Each row was made from one path, in order. Every step used is in the known rows, and no mark comes twice. Write each row's path.
Known rows
gose, detul, disa, dimu, madul:   0.1  49.5 -29.1  -7.3  36.2  -4.3   3.4  35.7  37.2  31.3  10.7 -32.6  -6.2 -19.2  16.9  11.1   7.6 -22.0   6.3  11.2
ripog, firit, disa, dimu, madul:  -4.8  37.0 -36.9  -3.0  33.9  20.1  12.5  35.9  32.2  31.6   7.1 -45.2  -7.0 -21.9  12.3   5.0  12.8 -26.9  10.2  11.5
gose, detul, ripog, firit, disa, kitorit, rokat:  -5.2  25.9 -36.7 -39.1  15.8  21.8   6.2  54.0  15.3   2.4  -6.0 -28.9 -18.0   2.8  20.4 -36.5  -0.1   2.2  -3.8   3.5
disa, kitorit:  -9.5  35.1 -30.3 -28.8  27.8  34.8   3.5  66.1  21.4  41.0   3.2   6.3  -1.2 -24.8  18.9   8.0   7.5 -22.2 -17.6 -10.3
kitorit, rokat, dimu, madul: -37.5  43.1 -42.3   3.8  58.4  28.5  13.3  54.0  43.9  37.4  -0.2 -14.3  -6.1  -9.8   1.3   6.7   8.8 -43.1 -10.5   8.4
ripog, firit, gose, detul, disa, kitorit:   2.7  18.6 -20.5 -40.5  10.6   3.9  -3.3  50.2   9.5  12.0  11.4 -45.6 -13.4  -8.9  25.1  -7.0  -1.5   6.5 -10.1  -2.8
gose, firit, disa, kitorit, rokat: -12.7  36.2 -46.8 -35.1  27.8  37.8  14.9  56.0  24.1   6.1 -10.8 -10.2  -6.2  -2.0   8.3  -1.8  -1.0  -7.1  -4.0  -0.2
dimu, madul: -13.9  43.1 -24.7   1.5  49.1  19.5   7.5  54.5  28.9  47.1   8.4  -8.1  -3.6 -16.6  10.1   5.0  18.5 -36.6  -7.5  -1.7
firit, disa, kitorit, rokat, dimu, madul: -44.6  39.5 -46.3  -9.2  45.4  45.6  13.1  46.9  41.0  26.5  -6.6 -18.5   5.1   4.7  -1.3   7.3   4.4 -34.5  -1.8  13.2
disa, kitorit, rokat, dimu: -34.7  34.9 -48.4 -21.9  41.4  41.6  10.6  63.3  37.8  30.5  -4.3  -0.9  -4.9 -20.1   8.4  10.9  -2.4 -29.9 -21.4   1.0
ripog, firit, gose, detul, disa, kitorit, rokat:  -2.8  18.5 -37.2 -44.6  20.1   5.2   4.2  53.7  16.2   0.3  -0.2 -42.3 -21.7   5.2  19.0  -9.5  -8.3   6.6  -8.7   2.2
gose, detul, ripog, firit, disa:   7.2  23.5 -13.6 -13.9  19.3   6.3   1.5  38.3   7.6  13.5  14.1 -36.4 -16.4 -25.4  21.8 -36.3  12.3   0.0  -4.5  -2.1
gose, firit, disa, dimu:   7.2  43.5 -37.4 -12.3  27.3  16.7  12.2  36.1  29.4  20.9   7.6 -25.8 -10.1 -41.3  16.1   9.8   6.0 -11.3   0.7   6.4
disa, dimu:   5.4  42.3 -37.7 -10.4  36.6  13.1   7.2  49.3  34.4  44.3  11.6  -5.3 -13.8 -49.7  21.5  17.9   6.7 -26.6 -12.2   0.6
firit, gose:  -1.3  24.0 -21.0  -9.4  39.5   5.3   1.2  50.6  17.2  37.8  18.3 -14.0 -22.2 -29.9  18.2   2.8   8.3 -14.8 -23.9  -1.5
ripog, firit, gose, detul:   8.7  22.2 -19.0 -19.2  23.6 -17.5  -2.3  48.6   9.8  25.4  23.8 -47.5 -30.0 -21.3  27.8 -28.1   8.7   1.9 -17.3   2.3
gose, detul, ripog, firit:  11.7  27.0 -12.8 -17.1  20.2  -0.4  -0.3  58.4   7.9  25.3  14.3 -36.6 -27.0 -29.1  31.0 -44.8  13.2  -6.7 -14.1  -7.3
disa, detul:  -1.6  35.4  -9.0   8.8  42.9  24.8   5.4  56.3  23.4  37.8  11.7   1.7 -21.3 -27.2  24.1   5.7   6.7 -14.2 -15.7  -4.0
detul, disa:  -1.3  29.8 -18.0 -11.4  42.2  14.7   3.8  43.1  22.6  26.3  10.7   1.1   0.1 -37.0   8.4  29.4   7.5 -18.6 -13.3 -13.2
detul, gose, firit, disa:   4.1  33.0 -17.3  -4.6  29.0   2.7   7.3  39.0  13.3  10.9   6.9 -19.3 -10.7 -28.3  13.0 -14.1  14.1   1.4  -4.3  -2.8
rimotuf, disa:  -3.9  34.3 -27.5  -6.0  41.5  41.2  10.6  57.1  26.8  41.4   9.5  10.1 -16.9 -38.9   8.1   0.1   1.2 -17.6   0.7 -27.8
rimotuf, disa, detul, gose, firit:   9.6  36.7  -6.5  10.0  28.9  18.3  10.0  60.3  16.7  17.7   3.9 -19.9 -38.9 -22.6  25.6 -32.4   1.2   9.4   3.7 -15.1
rimotuf, disa, kitorit, rokat: -15.3  34.0 -48.3 -31.3  35.6  53.1  14.7  69.0  31.3  26.3  -9.8  10.5 -17.4  -9.7   8.0  -2.8  -9.4 -13.7   0.2 -18.6

Write each row's path
  2.4  18.7 -15.9  -9.7  25.8  24.1   6.7  42.4   9.2  17.8   9.1 -28.1 -14.0 -30.9  16.2 -20.4  13.6 -10.3  -6.4  -6.5 : detul, ripog, firit, disa
  8.6  37.9 -17.3  -7.0  30.8  -5.3   5.6  58.9  14.0  22.8   6.8 -17.3 -20.9 -32.2  21.7 -21.1  14.8  -5.1 -13.7  -8.4 : detul, gose, firit
  9.1  12.0  -2.0   0.2  24.5  12.3   1.9  57.5   4.5  23.1  15.0 -49.5 -46.3 -18.1  35.5 -35.5   5.2  -0.1 -18.0   1.2 : disa, detul, ripog, firit, gose
  6.5  18.8  -1.4  11.2  29.5   4.8   4.4  40.7  10.7  14.9  10.0 -28.0 -26.7 -21.2  24.7 -19.7  10.9   7.5  -4.1   0.9 : ripog, firit, disa, detul, gose
-28.2  33.0 -42.1 -18.8  29.6  27.4  11.6  51.0  29.4   5.8  -9.2 -21.9  -9.2 -11.3   8.6 -11.2  -0.7  -7.7  -9.7   6.9 : detul, gose, firit, disa, kitorit, rokat, dimu
-40.4  43.9 -47.6 -12.2  38.9  44.6  16.2  50.9  38.3  16.0 -10.3 -33.4   1.1   7.8   0.4  -2.7   3.5 -27.6   1.9  13.1 : gose, firit, disa, kitorit, rokat, dimu, madul
 14.5  31.7 -27.5 -15.9  15.3   1.7   3.4  33.4  20.1  17.7  13.1 -45.6 -22.6 -37.2  28.6 -25.4   6.3  -3.3   1.1   9.9 : gose, detul, ripog, firit, disa, dimu
  9.4  18.0 -13.0 -21.2  24.4 -16.8  -2.9  37.7  10.7  11.0  21.2 -48.4 -20.9 -21.3  20.7  -5.4   3.1   6.2 -11.0  -2.2 : ripog, firit, gose, detul, disa
  0.7  29.6   0.4  10.8  33.0  30.1   3.0  44.0  14.7  22.2   8.5  -6.2 -23.7 -21.7  25.8 -19.1   7.1  -6.4  -9.0   0.7 : firit, disa, detul, ripog
  8.5  29.7  -8.2 -12.5  25.1 -11.9  -7.4  50.8   9.2  28.3  19.7 -24.7 -33.4 -22.1  32.5 -43.0   8.3  -2.3 -21.7   3.5 : firit, gose, detul, ripog
 10.4  37.6  -4.7   7.7  30.0   1.0   5.9  59.4  13.7  18.6   6.4 -21.6 -31.1 -22.3  29.8 -24.8   9.6   3.8 -10.7  -3.1 : disa, detul, gose, firit
  8.1  21.6  -2.9   2.4  26.8  25.3   5.0  63.1   9.3  25.9   8.9 -32.1 -34.7 -25.9  33.5 -31.6   8.9  -8.8 -12.9  -7.6 : disa, detul, ripog, firit
-17.2  31.3 -45.8 -32.4  34.4  38.2  11.5  52.1  27.0  15.9  -8.2   4.8  -2.9  -5.3   6.4   8.6   0.0 -13.7  -8.2  -0.1 : firit, disa, kitorit, rokat
  0.4  46.8 -29.7   3.0  31.4   2.5  10.7  35.5  30.3  22.5   2.7 -41.0 -12.4 -17.6  15.9 -10.4  13.7 -15.7  11.3  15.3 : detul, gose, firit, disa, dimu, madul
  2.5  27.5  -0.9  15.4  36.5   5.0   2.0  37.7  15.9  20.8  10.3  -5.3 -22.0 -22.3  22.6 -10.4  10.4   3.2  -7.3   3.0 : firit, disa, detul, gose
  3.2  40.2 -26.9  -5.4  22.1   3.8   5.9  35.2  25.5  24.1   9.2 -56.4 -17.8 -14.5  23.8 -32.0  11.8 -15.4  11.1  16.8 : gose, detul, ripog, firit, disa, dimu, madul
-25.1  26.3 -39.2 -27.1  20.7  29.3   6.8  50.5  24.9   6.6  -2.2 -37.1 -14.8  -7.4  16.7 -33.0  -3.0  -7.9  -9.8   9.2 : gose, detul, ripog, firit, disa, kitorit, rokat, dimu
 10.2  27.3 -29.9 -11.5  20.7  19.0   8.7  37.9  21.1  21.9   8.4 -37.0 -19.6 -42.9  23.2 -10.2   7.5 -12.9  -0.5   4.7 : detul, ripog, firit, disa, dimu
  4.2  35.6 -15.0 -16.9  34.7  -6.8  -2.2  39.0  21.5  20.7  16.5  -9.1  -4.2 -30.0  15.2  10.3   5.7  -6.2 -11.0  -7.7 : gose, detul, disa
